Known rows, with every way that one mark hangs from another
[lurab pagi]: -1.07,0.72,-0.05,2.64,0.08,-0.23,0.97,0.19,0.55,-0.28,-0.13,0.11,0.58,0.87,-0.23,-0.20,-0.54,-0.76
[zokav [kuzu vapu]]: 0.25,0.80,-0.79,2.07,1.81,-0.20,-0.56,1.25,-1.38,-0.81,-0.88,-0.93,0.12,-1.90,0.84,1.16,1.26,-0.96
[surolum vapu]: -0.21,0.29,1.93,0.79,-0.56,-0.03,0.20,0.38,0.15,-0.22,0.80,0.22,0.46,-2.43,0.10,-0.06,0.56,-0.83
[surolum [lurab kuzu] pagi vapu]: -2.22,1.09,0.22,3.45,-1.39,3.30,3.28,1.98,2.92,0.54,3.66,-0.56,1.86,-7.42,-0.08,-1.93,0.27,1.69
[surolum [vapu lurab pagi]]: -2.16,0.99,2.27,4.20,-0.02,-0.12,2.27,-0.49,-0.56,3.75,1.80,-1.80,1.85,-3.63,0.26,-1.18,0.18,0.85
[kuzu pagi surolum vapu]: -0.62,3.93,0.61,2.29,0.35,1.05,0.78,-1.20,-1.60,-0.82,0.15,-0.19,0.08,-2.10,-2.71,3.42,-0.50,-1.37
[zokav [vapu pagi]]: -1.54,0.51,0.59,3.22,0.85,-0.44,0.38,2.12,-0.20,1.98,-0.14,-1.63,0.61,-0.36,-0.37,1.09,0.20,-1.11
[zokav kuzu vapu]: -0.46,0.27,0.04,0.99,2.13,-0.20,-0.94,4.68,-0.62,-1.65,-1.60,-0.85,0.73,-0.40,1.07,1.01,0.50,-1.03
[zokav [kuzu pagi] [vapu lurab]]: -2.45,1.72,0.44,4.22,3.04,0.78,1.14,3.88,-1.70,-0.76,-0.55,-1.99,2.12,-1.63,1.40,0.64,-0.01,-0.10
[vapu [lurab [kuzu surolum]] pagi]: -1.86,3.42,0.94,2.73,-0.21,0.85,3.10,0.74,-1.32,2.06,1.76,-1.71,1.46,-4.00,-1.30,-0.47,-1.94,2.47
[vapu pagi]: -1.16,0.14,-0.07,2.68,0.06,-0.45,0.91,-0.72,0.16,2.97,0.15,-1.57,-0.12,-0.45,-0.43,0.18,-0.20,0.17
[vapu lurab]: -0.81,0.49,0.43,0.71,0.52,0.24,1.13,-0.18,-0.81,1.07,0.87,-0.39,1.46,-0.71,0.59,-1.23,-0.28,1.54
[surolum pagi [vapu lurab]]: -2.39,0.38,1.63,2.99,-0.27,2.12,2.22,-0.03,0.58,2.09,2.19,-0.65,2.22,-4.73,0.41,-1.24,0.76,1.07
[lurab [kuzu surolum] pagi]: -0.89,3.44,0.58,2.02,-0.74,0.60,2.13,1.72,-0.13,-2.11,0.61,0.47,0.70,-2.00,-1.63,0.48,-2.04,0.09
[surolum pagi]: -1.49,-0.57,-0.71,1.53,-0.24,1.77,0.86,-0.16,1.28,1.25,0.57,-0.41,0.23,-1.66,-0.25,-0.01,0.33,0.29
[kuzu [vapu [lurab pagi]]]: -1.58,2.07,0.33,4.94,1.18,0.02,2.07,-0.50,-1.56,0.77,1.16,-0.54,2.30,-1.34,0.20,-0.38,0.36,-0.42
[surolum pagi vapu]: -1.54,-0.19,1.20,2.30,-0.78,1.77,1.06,0.16,1.46,0.97,1.34,-0.29,0.70,-4.03,-0.10,0.00,0.94,-0.48
[lurab [kuzu pagi vapu]]: -0.78,2.45,-0.30,5.20,0.47,1.37,2.16,0.49,-1.72,-1.73,1.74,-1.57,0.29,-4.60,0.43,1.21,0.52,-1.31
[lurab [kuzu pagi surolum vapu]]: -0.64,4.56,0.44,3.41,-0.01,1.64,1.97,0.45,-1.96,-2.28,1.24,-0.71,0.23,-4.73,-1.85,2.64,-0.72,-0.96
[kuzu pagi surolum]: -1.02,3.04,0.70,0.63,-0.11,1.06,0.85,-0.64,-0.48,-0.72,-0.33,0.11,-0.11,-0.65,-2.53,2.32,-1.59,-0.23

Rows
-2.13,0.74,-1.76,2.68,-0.84,3.26,3.07,1.60,2.80,0.77,2.86,-0.65,1.35,-4.94,-0.16,-1.79,-0.33,2.45
[surolum [lurab kuzu] pagi]
-2.01,1.13,1.06,3.53,-0.76,0.45,2.12,-0.17,2.23,3.68,2.18,-1.11,1.31,-3.52,-1.14,-1.00,-0.16,1.10
[surolum lurab [vapu pagi]]
-1.79,2.27,1.00,4.59,-1.07,1.18,3.42,2.30,2.15,-0.92,3.06,0.10,2.23,-4.96,-0.03,-2.23,-0.64,0.58
[surolum [lurab kuzu pagi] vapu]
-1.22,2.62,2.64,1.63,-1.02,-0.10,0.94,-0.42,0.08,2.23,0.52,-0.56,0.30,-3.05,-2.68,1.60,-0.90,-0.28
[kuzu [surolum [vapu pagi]]]
-2.08,2.45,2.19,5.18,0.00,1.65,3.55,1.22,-1.23,-0.82,2.95,-1.51,2.12,-6.26,1.33,-1.23,-0.26,0.62
[surolum [vapu [lurab [kuzu pagi]]]]
-2.29,2.46,2.43,1.23,-0.81,2.38,2.06,-0.11,0.29,1.61,1.73,0.13,2.23,-4.92,-1.91,0.10,-0.63,1.34
[kuzu [surolum pagi [vapu lurab]]]
-2.03,1.60,2.36,4.24,0.09,-0.02,2.27,0.37,-0.22,0.61,1.51,-0.07,2.59,-2.36,0.56,-1.58,-0.27,-0.08
[surolum [vapu [lurab pagi]]]
-0.67,3.72,0.40,3.58,-0.31,0.50,1.97,0.32,-1.63,0.92,1.28,-1.53,0.16,-4.70,-2.10,2.01,-0.61,-0.24
[lurab [kuzu surolum [vapu pagi]]]
-1.63,2.39,0.28,4.83,1.43,0.99,2.04,-1.32,-2.23,0.68,1.44,-1.44,1.66,-2.68,0.19,0.72,0.56,-0.23
[kuzu pagi [vapu lurab]]
-1.98,2.17,2.21,5.27,-0.27,0.59,3.46,2.00,-0.54,-0.78,2.74,-0.62,2.70,-4.97,1.36,-2.32,-0.45,0.42
[surolum [vapu [lurab kuzu pagi]]]
-0.96,3.76,0.50,1.84,-0.45,1.66,2.07,1.01,-0.83,-2.15,0.88,-0.50,0.08,-3.36,-1.74,1.53,-1.87,0.23
[lurab [kuzu pagi surolum]]
-2.36,0.96,1.51,4.17,-0.64,2.68,3.39,1.65,0.26,0.68,3.37,-1.20,2.34,-7.44,1.28,-2.09,0.50,1.46
[surolum pagi [vapu [lurab kuzu]]]
-1.70,2.35,-0.42,5.21,2.76,0.77,1.52,0.50,-2.43,0.03,0.21,-2.16,1.64,-3.10,1.14,0.80,0.77,-0.04
[zokav [kuzu pagi [vapu lurab]]]
-1.67,1.57,0.24,4.93,1.17,-0.13,1.99,-1.40,-1.82,3.86,1.45,-2.22,1.56,-2.63,-0.03,0.03,0.68,0.42
[kuzu [vapu lurab pagi]]
-1.66,3.41,-0.10,0.85,-0.64,0.91,1.83,0.32,2.08,0.27,0.63,1.36,1.50,-0.03,-3.31,0.10,-2.24,1.30
[kuzu [surolum [lurab pagi]]]
-1.49,2.28,-1.20,5.42,0.00,1.12,3.05,0.54,0.54,2.33,2.96,-2.10,1.21,-5.30,-0.52,-0.55,0.20,1.00
[surolum [lurab [kuzu [vapu pagi]]]]
-1.11,3.03,0.07,1.06,1.15,0.75,0.44,1.09,-0.71,-1.47,-1.57,-0.65,-0.10,-1.13,-1.64,2.45,-1.46,0.03
[zokav [kuzu pagi surolum]]
-2.23,2.16,0.94,5.14,1.05,0.61,2.81,4.57,-1.11,-1.43,1.65,-0.95,2.95,-2.50,1.32,-1.32,-0.68,-0.03
[zokav [vapu [lurab kuzu pagi]]]
-1.39,2.54,1.81,1.71,-1.71,2.68,2.16,1.77,0.86,-0.91,2.03,0.07,0.80,-6.85,-1.60,0.65,-0.50,0.31
[lurab [kuzu [surolum pagi vapu]]]
-0.30,2.36,0.80,-0.86,1.59,0.03,-1.03,4.64,-0.89,-2.10,-2.02,-0.01,0.66,-0.54,-1.23,2.45,-0.77,-0.68
[zokav [kuzu surolum] vapu]
-1.93,3.72,3.10,2.37,-0.40,0.32,2.19,0.33,-0.45,0.21,1.12,0.76,2.54,-2.49,-1.88,-0.13,-1.50,0.30
[kuzu [surolum [vapu [lurab pagi]]]]
-0.67,2.17,-0.27,5.39,0.21,0.42,2.17,1.26,-0.99,-1.76,1.48,-0.61,0.91,-3.31,0.56,0.09,0.33,-1.50
[lurab [kuzu vapu] pagi]
-1.95,1.34,0.19,4.54,0.30,0.55,3.27,0.74,-1.07,2.55,2.28,-2.49,1.49,-3.82,0.95,-1.89,-0.66,2.10
[vapu [lurab kuzu] pagi]
-1.37,3.72,-0.32,2.48,-0.13,0.74,1.80,-1.15,0.64,3.35,1.34,-0.66,0.97,-2.70,-3.74,1.67,-0.78,1.00
[kuzu [surolum lurab] [vapu pagi]]
